What can hang from each mark:
Q_404: Q_527 Q_646
Q_62: Q_491 Q_501 Q_778
Q_491: Q_62
Q_646: Q_404
Q_778: Q_62 Q_527
Q_501: Q_62 Q_646
Q_527: Q_778

Each row was made from one small tree. The marks that hang from a mark follow it in brackets, in the order of their numbers. Every link used is in the known rows. Write each row's tree.
Known rows:
Q_778{Q_62{Q_491 Q_501{Q_646}} Q_527}: [-13  16 -21 -33 -11 -28   1   5  11  -3   5  20  -2   1  -6  14 -56]
Q_404{Q_527{Q_778{Q_62{Q_501}}} Q_646}: [-18  20  -8   9   5 -18   5  28   0 -11  -1  14 -30   1 -29  11 -55]
Q_778{Q_527}: [ -5  -3  -4 -11   6  -3  -9 -11   9  -4   4  -3   7   2  -1  11 -29]
Q_778{Q_62{Q_501{Q_646{Q_404}}} Q_527}: [-10  11 -16 -22   2   0 -11  22   1  -8  10  17 -12   6   2  11 -37]
Q_62{Q_778}: [  2  -6  -2   1   0 -11  -2  -2  -1   5   2   0   3  -2   6   2  31]
Q_778{Q_62{Q_491 Q_501{Q_646{Q_404}}} Q_527}: [-10  16 -20 -23   2 -16   7  11   1  -6  10  25  -9   4  -2  12 -58]
Q_501{Q_62{Q_491} Q_646{Q_404}}: [  4  15  -7  -8   5  16  -6  10 -46   3   5  25 -16   1   0  12  -4]
Q_501{Q_62{Q_778} Q_646{Q_404{Q_527}}}: [  3   2  -5   1   9  24 -26  27 -54   3   6  19 -33   3 -13  15  38]
Q_646{Q_404{Q_527{Q_778{Q_62}}}}: [  0   7  -2  24  26  11 -13  16  -6 -17   7   9 -25   8 -18  12 -50]
Q_778{Q_62{Q_501}}: [-12  14  -9 -16  -7 -22  10  12   6  -1   2   8   5   0  -1  -5 -15]
Q_404{Q_527{Q_778{Q_62{Q_491 Q_501}}} Q_646}: [-18  26 -11   9   4 -33  24  17   0 -10  -2  22 -27  -1 -33  14 -72]
Q_491{Q_62{Q_501}}: [-24   3  -9  -9  -4 -13  23 -13  -8   9   8  12  30  -5  -6  -4  -4]
Q_404{Q_527 Q_646}: [ -4   7   5  10   2   3   6  27 -14  -7  -3   2 -39  -2 -32   5  -4]
Q_491{Q_62{Q_501 Q_778}}: [-21  -3 -11  -9  -4 -23  22 -15  -7  15  11  14  33  -6   0  -3  26]
Q_404{Q_527}: [ -2  -2   0   7   4   3   2   8  -9  -4  -1   1 -16   2 -23   2  -8]
Q_646{Q_404{Q_527}}: [  1  -2   3  17  16  16   7  15 -18  -7   5   7 -26   5 -19   1  -8]
Q_491{Q_62{Q_501{Q_646{Q_404}} Q_778}}: [-13  -5 -14  -5  -2   3   8   8 -19  12  16  24  10  -2   3   1  30]
Q_491{Q_62{Q_501{Q_646{Q_404}} Q_778{Q_527}}}: [-19  -8 -19 -15   5  -2   0  -4 -12   9  19  22  16   0   2  13   2]

Write each row's tree:
[ -5  12  -6 -20   6 -26   0 -12  11  -9   4   5   6   1  -7  14 -55]  Q_778{Q_62{Q_491} Q_527}
[ -5   5 -13  -4  -5   9   7  22  -9   3   5  20 -15   3   5  -2  -2]  Q_62{Q_501{Q_646{Q_404}}}
[-10  18 -24  -8  -7 -25   0   5  12  -2   2  27  -2   2  -3  13 -65]  Q_527{Q_778{Q_62{Q_491 Q_501{Q_646}}}}
[-12  17 -23  -2  -3 -20   1  14   5  -5   1  28 -22   4 -25  17 -71]  Q_404{Q_527{Q_778{Q_62{Q_491 Q_501{Q_646}}}}}
[-15  -7 -15   1   3   5  10  15 -30   8  15  26  -6  -1 -21   3  20]  Q_491{Q_62{Q_501{Q_646{Q_404{Q_527}}} Q_778}}
[-15   1 -14  -4  -1  13  10  10 -21   7  14  23   8  -1  -4  -2   1]  Q_491{Q_62{Q_501{Q_646{Q_404}}}}
[  0  -2  -2  32  25  17  -4   5  -7 -11   5  10 -23   8 -15  10 -42]  Q_646{Q_404{Q_527{Q_778}}}
[  1   5 -11 -18  11   1 -17  -4 -36   4  10  23  -7   2   5  26  -2]  Q_501{Q_62{Q_491 Q_778{Q_527}} Q_646{Q_404}}
[  0   1  -9 -17  10  17 -36   8 -38   3  10  15  -9   4   8  23  17]  Q_501{Q_62{Q_778{Q_527}} Q_646{Q_404}}
[ -4  13   0  17  12  -2 -15  28  -2 -17  -2   5 -38   2 -31  18 -46]  Q_404{Q_527{Q_778{Q_62}} Q_646}
[ -6   3 -16   2  -2 -14  27  17 -18   6   7  30 -26   1 -14   5   1]  Q_62{Q_491 Q_501{Q_646{Q_404{Q_527}}} Q_778}
[  1  14  -5  23  27  -7   4   5  -5 -16   7  17 -24   6 -20  14 -69]  Q_646{Q_404{Q_527{Q_778{Q_62{Q_491}}}}}
[ -7  17 -15  -6  -1  -9  17  31 -16  -6   6  29 -32   3 -22   4 -36]  Q_778{Q_62{Q_491 Q_501{Q_646{Q_404{Q_527}}}}}
[ -8  12 -16 -21 -16  -8  -9  27   2   0   1  15  -8   1  -1   0 -10]  Q_778{Q_62{Q_501{Q_646}}}
[ -1  13  -8   6  10 -23  -2 -10  13  -8   2  11   3   2  -2  13 -60]  Q_527{Q_778{Q_62{Q_491}}}
[ -8   7  -7 -21  10 -24  -3 -25 -24   6   5  13  16  -3   2  23  -8]  Q_501{Q_62{Q_491 Q_778{Q_527}}}
[-13  19 -14  15  18 -22  25   5  -3 -11   7  26 -15   6 -18   8 -76]  Q_646{Q_404{Q_527{Q_778{Q_62{Q_491 Q_501}}}}}
[  2   8 -10 -17  -7  -8 -12   1 -36  11   2  22  -4  -4   1  17  27]  Q_501{Q_62{Q_491 Q_778} Q_646}
[-11   1 -23 -25 -11 -33  10 -10   9   9   5  21   5  -1   2  15 -20]  Q_62{Q_491 Q_501{Q_646} Q_778{Q_527}}
[-16   3 -16 -19  -3 -46  30 -25  11   8   6  16  19  -2   4  11 -24]  Q_62{Q_491 Q_501 Q_778{Q_527}}
[ -5  19 -15 -12  -4 -13  18  23  -7  -2   8  28 -15   2   0   1 -30]  Q_778{Q_62{Q_491 Q_501{Q_646{Q_404}}}}
[  1  14  -7   1   9  20  -4  18 -54  -1   4  26 -32   3 -22  15 -12]  Q_501{Q_62{Q_491} Q_646{Q_404{Q_527}}}
